Every row comes from one small tree of marks. Brackets hold a mark, then the marks that hang from it, in the order of their numbers. Every link used is in the known rows. Which tree was each row made from?
(in the rows, 128 means zero)
Known rows:
{q855 {q428 {q439 q528 q921}} q766}: [151 117 147 173 146 170 136  93 104 181 151 100 130 140 127 113  93 129
 130 101  62 115 113  86 179 154  89 146 100 133 140 171 145 158 109 152
 110 135  81  82 156  96]
{q921 q377 {q439 q428 {q924 q630}}}: [141 150 103 135 133 189 137  61 168 107 147 148 118 118 147 113  96 182
  96 108 175  89 108  58 102 132 119 128 118 135 153 168 135 126 103 176
 129 123  96 158  97 124]
{q377 {q438 q630} {q921 q439}}: [ 86 133 128 118 136  93 126  85 126 146 128  80  89  97 126 112  95 148
  99 125 155 144 149 101 149 142 140 122 149 109 138 113  70 114 100 124
 182 130 170 161 156 112]
{q924 {q439 q428} {q630 q438}}: [138 135 131 116 131 154 124  88 174 141  92 116 108 139 164 147  88 164
 130 140 108 128 154  55  89 139 100 169 102 166 185 143 116 121 109 135
 154 127  97 138 131  87]
{q583 {q377 {q438 q630} q921}}: [128 100 127 136 153 123 148 113 120 160 103  92 115  80 134 130 116 140
  82 125 128 135 115  85 159 121 138 109 167  93 129  95  64 113 118 116
 189 159 150 155 171 105]
{q438 q377 q630}: [135 124 122 136 120 149 140 121 116 128 115 116 118  93 162 163 115 173
 103 117 116 139 107 103 137 119 159 119 148 111 122 158 138 105 141 117
 169  96 101 170 150 101]
{q428 {q439 q528 {q921 q365 q377} {q924 q630}} q855}: [ 89  93  96 168 155 206 149  40 120 174 155 182 121  65 125  79  66 130
  84 128 129 174  54  68 115 126 129 159 102 138 136 143 116 126 126 166
 156 127  86 131 107 103]
{q583 {q377 {q921 q365 {q439 q428}}}}: [139 154 117 115 153 177 104  80 136 143 125 108 122  86 106 130 142 145
  85 106 172 119  92  43 127 128 119 102 127 121  99 112 105 164 112 164
 156 161  88 144 112 123]
{q924 {q439 q528 {q921 q365}} {q630 {q438 q377}}}: [119 147 113 130 157 183 135  59 146 163 109 153 100 101 135 155  76 131
 108 134  88 196 110  49 108 136 109 166 122 163 149 138 126 109 134 146
 174 115  43 146 118 119]
{q766 {q855 {q428 {q439 {q924 q630}}}}}: [144  85 157 123 132 140 126 118 141 186 135 124 124 123 186 135  93 165
  98  91 149 127  94 105 189 126 133 162  91 144 151 153 133 137 116 130
 122 129 128 131 145  78]
{q583 q377}: [158 129 135 130 143 149 137 137 133 134 111 128 144 103 132 132 147 126
 114 122 126 117 112  91 150 112 122 112 140 119 112 127 103 138 139 130
 141 159 103 121 119 132]
{q921 q365 {q377 q438} {q439 q428}}: [162 186 118 114 143 176  98  55 152 134 151 121  91 122 117  80 119 154
  98  93 205 146 131  51 104 130 106 114 117 161 100 119 132 139 143 198
 168 156  86 185  78 102]
{q855 {q428 {q439 q528 q924}} q766}: [150 121 138 182 151 174 135  90 109 163 158 112 130 160 142  99  98 138
 141  79 104 121 110 105 170 149  96 143  86 150 153 158 139 158  89 152
  88 140  93  96 156  84]
{q583 {q377 q438}}: [161 120 143 136 154 127 143 125 138 148 110 119 131 109 131 112 139 115
 110 117 137 139 139  95 149 114 113 113 153 134 117 107  95 121 141 127
 158 169 133 141 137 119]
{q957 {q439 {q428 q855} q528 {q921 q377} {q924 q630}}}: [ 83 124  91 202 165 201 157  26 150 168 141 166 115  92 142  99  74 137
  94 124  79 129  74  48  80 142  92 151 123 148 162 182 146  94  81 168
 130 135  97 161 134  94]
{q630 q438}: [127 136 140 141 145 113 114 118 136 136 112 118 117 142 131 126 116 129
 136 144 126 160 143 141 119 116 106 146 129 142 143  97 118 124 130 125
 137 135  94 134 143 116]
{q428 {q439 q528 {q924 q630}} q855}: [ 82  75 117 165 139 160 150  70 127 167 136 161 135  93 159  78  68 128
 125 133 128 154 103  93 119 132 127 171  94 148 168 139 114 122 101 121
 137 122 134 117 133 102]
{q855 {q428 {q439 q924}} q766}: [151 129 150 168 145 160 122 118 111 147 150  98 125 154 142 112 108 156
 133  76 129 122 113 119 180 137 109 139  90 142 141 175 145 167 102 155
  93 137 102  96 160  78]
{q438 {q630 {q924 q439}}}: [103 139 131 114 133 145 137 116 133 110  57 105  97 117 152 129 105 150
 135 112  98 119 112 106 109 128 166 126  98 153 142 133  64 107 109 123
 137 129 125 153 129  82]
{q924 {q439 q428 q528 {q921 {q365 q988}}} {q630 q438}}: [132 122  72 131 154 162 137  30 155 195 119 138 109 120 120 157  76 141
 121 129  83 175  97  55  68 144  95 174 105 167 208 118 111 117  97 156
 165 141  62 149 121 100]
{q377 q921}: [104 112 127 126 137 118 124 123 112 143 128 111 121 111 110 137 118 127
  99 137 137 119 128 122 141 135 130 132 142  90 130 108 129 133 107 128
 138 127 145 128 156 131]
{q957 {q439 {q428 {q855 q766}} q528 q921 {q924 q630}}}: [ 66 123  94 219 171 189 162  13 132 172 143 133 123 113 136 116  69 129
 115 109  61 146  72  81  74 153 103 149 113 156 173 178 146 109  71 152
 114 125 115 123 165  91]
{q528 q439}: [144 119 139 116 130 118 115 105 132 147 128 129 125 130 126 107 132 125
 145 112 138 119 133 120 127 129 116 145 109 144 147 150 112 140 117 155
 122 137 112  92 109  95]
{q377 {q438 {q630 {q924 q439}}} q921}: [ 86 112 135 121 157 113 139 100 123 148  63  77  76 111 130 114  89 136
 104 114 119 135 142 105 126 134 154 129 127 131 149  91  61  99  88 122
 167 141 171 172 175  76]
{q528 {q439 q921 q924}}: [113  97 109 159 166 127 145  70 132 150 154 162 123 118  94 121 125 113
 131 109 120 132  88 137 109 127 121 136 114 146 171 158  95 122  83 160
  94 123 112  93 130  93]
{q583 {q377 {q438 q630} {q921 q365}}}: [127 120 114 126 159 148 133  99 112 166 107  95 110  78 126 128 119 144
  75 116 148 168  90  84 147 120 151  98 155 109 105  81  61 125 128 133
 198 164 131 166 155 101]
{q988 q365}: [123 153 122 131 140 144 102  96  95 136 126 126 130 130 116 125 133 132
 165 122 135 139 119 130 110 131 131 119 131 116 106 104 132 129 131 155
 143 123 111 139 117 128]
{q766 {q855 {q428 {q439 {q921 {q365 q988} {q377 q438}}}}}}: [189 108 141 113 146 112 108 106 122 239 158 111  99 104 134 120 115 144
  71  70 166 165 101  96 205 111 117 161 110 130 126 132 138 143 152 174
 172 176  98 158 123  70]
{q957 {q439 q921}}: [ 98 162 128 151 152 119 122 109 132 137 135 136 105 105 115 127 131 121
 130 121  78 147 127 111 139 137 100 133 149 138 124 190 124 117  99 155
 124 135 117 123 115 128]
{q439 q528 {q921 q377} {q924 q630}}: [112  96  78 173 159 191 187  55 133 143 151 188 130 103 118 125  71 126
  87 134  83 124  63  99 109 138 120 136 142 115 169 137 119  94 100 150
 124 110  96 135 131 149]

Write each row's tree:
[109 125 126 144 123 192 150  51 144 169 115 110 132 125 158 120  65 129
 120 120  92 112 122  33  81 158 114 171  77 153 168 147 141 133 119 133
 154 136 122 115 143  81] => {q924 {q439 {q428 {q855 q766}} q528} q630}
[123 149 148 103 129 128 123 114 160 131  87 124 107 131 161 141  85 148
 133 143 117 151 156  85 126 133 112 171 111 156 164 144  99 122 129 128
 159 134 106 125 117 116] => {q924 q439 {q630 q438}}
[ 78 105 111 162 148 180 140  44 135 162 130 126 122  82 144 132  77 148
  73 115 161 122 102  52 101 135 129 147 128 116 148 136 175 116  96 130
 153 103 107 174 169 114] => {q438 {q377 {q921 {q439 {q428 q855} q528 {q924 q630}}}}}
[156 136 129 158 153 210 130  89 110 153 153 116 116 121 137 122  79 179
  90  84 123 137  64  90 178 136 121 137 101 126 121 186 147 162 129 189
 127 128  67 107 135  94] => {q855 {q428 {q439 {q921 q365 q377} {q924 q630}}} q766}
[109  88  75 189 172 168 162  56 142 140 157 154 127 122  98 149 121 131
 109 117 102 118  72 113  69 136 120 115 125 142 179 137 130 107  69 143
  84 109 115 146 165  97] => {q439 q428 q921 q924}
[119 105  97 136 139 184 163  51 161 162 124 150 123 116 135 149  79 132
 117 137  53 106 112  25  82 166 102 156 108 152 193 164 117 106  88 138
 139 115 105 128 128 109] => {q924 {q439 q428 q528 q921} q630}
[120 136 116 126 174 168 122  60 133 148  71  71  92  86 123 111 115 162
  84  96 160 137  88  59 108 121 149  90 134 143 108  77  60 127 100 151
 179 162 113 187 143  88] => {q583 {q377 {q438 {q630 q924}} {q921 q365 {q439 q428}}}}
[152 141 146 150 144 173 111 107 100 166 149  87 119 131 121 124 110 151
 116  92 108 145  91 100 180 143 112 134  97 136 107 172 148 173 131 170
 122 134  76  92 143  86] => {q855 {q428 {q439 {q921 q365}}} q766}
[149 167 136 126 141 138 131  68 146 143 150 137 103 126 122  63 105 112
 116 109 157 127 166  66 142 135  89 135 133 143 122 122 113 121 133 167
 160 157 106 156  87 139] => {q921 {q377 q438} {q439 q528}}
[130 140 103 104 143 140 117  74 134 188 104 126 103 102 137 162  77 149
 102 112 132 189 131  66 129 129 109 182 125 131 173 114 139 125 119 147
 195 143  70 155 131 122] => {q924 {q439 q528} {q630 {q438 {q377 {q921 {q365 q988}}}}}}
[107  75 113 155 140 163 138  51 153 165 121 133 134 119 154 104  91 155
 119 114 154 114  85  95  68 132 130 155  86 161 184 149 126 121  95 145
 120 128 126 121 143  52] => {q528 {q439 {q428 q855} {q924 q630}}}
[ 97 151 136 159 137 143 105  91 144 154 118 114 113 114 150 101 125 140
 126 120 119 131 133  75  94 135  99 144 109 161 127 169 153 124 105 148
 133 150 124 154 130  73] => {q957 {q439 {q428 q855}}}
[ 69 147  91 173 166 190 115   4 112 165 162 107 119 115  90  98  91 120
  98  95 176 151  70  81  81 146 127 128  88 136 129  94 135 161  85 163
 129 136 109 137 150  97] => {q377 {q921 q365 {q439 {q428 {q855 q766}} q528 q924}}}
[114 143 144 155 164 196 143  77 130 144  74  97 104 119 109 108  97 117
  99 102  97  92 106  70  83 120 130 144  80 145 125 138 138 134 133 167
 126 153  90 136 141  63] => {q630 {q924 {q439 {q428 {q855 q766}} {q921 q377}}}}
[136 127 125 126 168 142 121 107 118 161 114 106 117  91 106 115 131 119
  79 111 165 165 111  89 149 121 126 108 155 116  98  73  93 138 133 143
 178 174 128 152 144 120] => {q583 {q377 q438 {q921 q365}}}
[113 143 141 140 142 166 130  60 151 141  84  82  87 101 157  65  86 161
  91 111 168 108 128  60  89 118 140 124 104 151 118 115 103 104 139 151
 179 149 117 204 129  61] => {q921 {q377 {q438 {q630 q924}}} {q439 {q428 q855}}}
[162 104 177 116 128 122 106 135 133 196 139 106 120 126 168 126 119 143
 107  94 145 119 122  95 202 125 118 158  90 141 128 148 138 150 133 133
 127 146 116 127 135  72] => {q766 {q855 {q428 q439}}}
[ 75  97  99 191 161 194 154  24  97 180 156 145 131  86 114  93  56 120
 110 110 108 191  53 105 111 133 140 163  92 143 144 140 121 146 116 151
 139 116 104  87 141 103] => {q428 {q439 q528 {q921 q365} {q924 q630}} {q855 q766}}
[ 90 125 122 128 146 149 151 103 131 122  66 111  93 107 131 140  99 140
 126 120  71 122  94 106 109 132 163 124 107 147 145 144  61 102 105 125
 136 122 118 147 136  86] => {q438 {q630 {q924 {q439 q921}}}}
[ 99  91 146 165 150 149 126  97 132 155 113 138 117  84 169 105  76 158
 108 129 161 178 123 104 132 101 128 180 113 148 151 148 146 120 131 123
 159 115 100 139 153  84] => {q428 {q439 {q924 {q630 {q438 q377}}}} q855}
[118 121 130 171 129 166 132  82 121 160 126  86 140 129 133 119 106 133
 114 116 129 114 109 100  83 130 127 136  94 130 131 122 167 145 136 132
 135 135 126 129 169  71] => {q439 {q428 {q855 q766}}}
[126  81  63 190 163 220 188  22 150 155 154 180 133 113 122 131  71 145
  82 129  76 102  58  63  69 147 108 131 133 130 191 136 136  90  78 161
 114 106  84 154 145 120] => {q439 q428 q528 {q921 q377} {q924 q630}}
[108 142 107 138 162 198 146  70 118 140  72 127  90  90 132 146  97 140
 108  97  79 161  71  72  99 127 164 122 111 158 122 138 103  97 121 142
 151 111  61 183 130  85] => {q438 q377 {q630 {q924 {q439 q528 {q921 q365}}}}}
[116 109 116 189 137 183 146  48 118 179 136 103 145 137 129 103  93 108
 123 118  98 116 106  80  72 145 110 145  91 140 146 104 164 136 121 131
 130 138 111 125 169  80] => {q439 {q428 {q855 q766}} q528}
[127 170  91 132 139 186 105  32 143 143 152 135 116 134 114 102 123 133
 133 104 152 145 102  57  75 153 108 115  92 179 126 116 127 146 102 166
 129 132  74 153  84 118] => {q921 q365 {q439 q428 q528}}
[ 96  99  94 218 160 194 159  22 122 171 151 128 144 143 121  99  91 107
 124 105 116 129  79 104  56 139 117 138  85 152 169 101 150 127  90 134
  97 134 116 130 180  72] => {q439 {q428 {q855 q766}} q528 q924}
[ 65 141  97 146 158 169 102  42 129 147 149 120 109  97 102 107 111 137
  87 111 206 149  78  86  85 134 140 120  98 137 122 104 126 152  90 155
 135 134 122 163 140  91] => {q377 {q921 q365 {q439 {q428 q855} q924}}}
[ 98  87 115 186 156 182 140  62 155 154 102 129 126 109 170 138  78 168
  92 131 151 155  92  97  62 111 130 157 119 153 171 122 172  99 118 118
 145 107  95 181 187  71] => {q439 {q428 q855} {q924 {q630 {q438 q377}}}}
[ 99 133 125 126 142 146 131  97 129 121 132 127 110  87 136 154  97 164
  80 108 173 130 118  95 145 126 142 134 152 101 133 158 160 126 103 138
 149  97 119 154 148 149] => {q438 {q377 {q921 {q439 {q924 q630}}}}}
[119 133 138 124 149 118 135  98 131 149 110  87 109  75 129 119 115 142
  87 119 151 129 131  67 167 122 132 108 157 102 120 112  51 124 114 129
 190 159 143 151 146 118] => {q583 {q377 {q438 q630} {q921 q439}}}
[102  70  68 154 156 154 139  21 136 200 138 145 128  93 115 130  94 151
 101  99 153 160  35 111  59 123 140 153  90 151 192 146 124 126  97 169
 140 133 105 124 139  62] => {q528 {q439 {q428 q855} {q921 {q365 q988}} {q924 q630}}}
[114 152 116 128 177 132  97  70 111 166  66  94  89 119 106 126 105 136
 110  93 158 180 116 135 112 101 121 149 127 143 135  63 144 129 109 153
 154 146  47 181 140 130] => {q630 {q438 {q377 {q921 {q365 q988} {q439 q528}}}} q924}
[ 92  90 102 184 151 168 142  68 142 148 137 139 134 122 134 112 114 131
 111 122 155 125  86 110  64 126 131 130  96 151 160 117 143 117  99 125
 107 130 134 162 169  66] => {q439 {q428 q855} q924}
[118  96 133 136 170 135 151 113 119 150  56  79 106  90 137 120 112 139
  82 115 118 124 106 104 141 113 154 104 158 108 123  75  57 106 111 116
 173 159 146 166 176 100] => {q583 {q377 {q438 {q630 q924}} q921}}
[160 177 103 132 149 190 113  24 150 153 159 135  97 130 113  65 109 133
 105  92 178 149 127  34  92 141  92 119 112 172 116 101 127 133 127 194
 164 158  74 187  77 108] => {q921 q365 {q377 q438} {q439 q428 q528}}
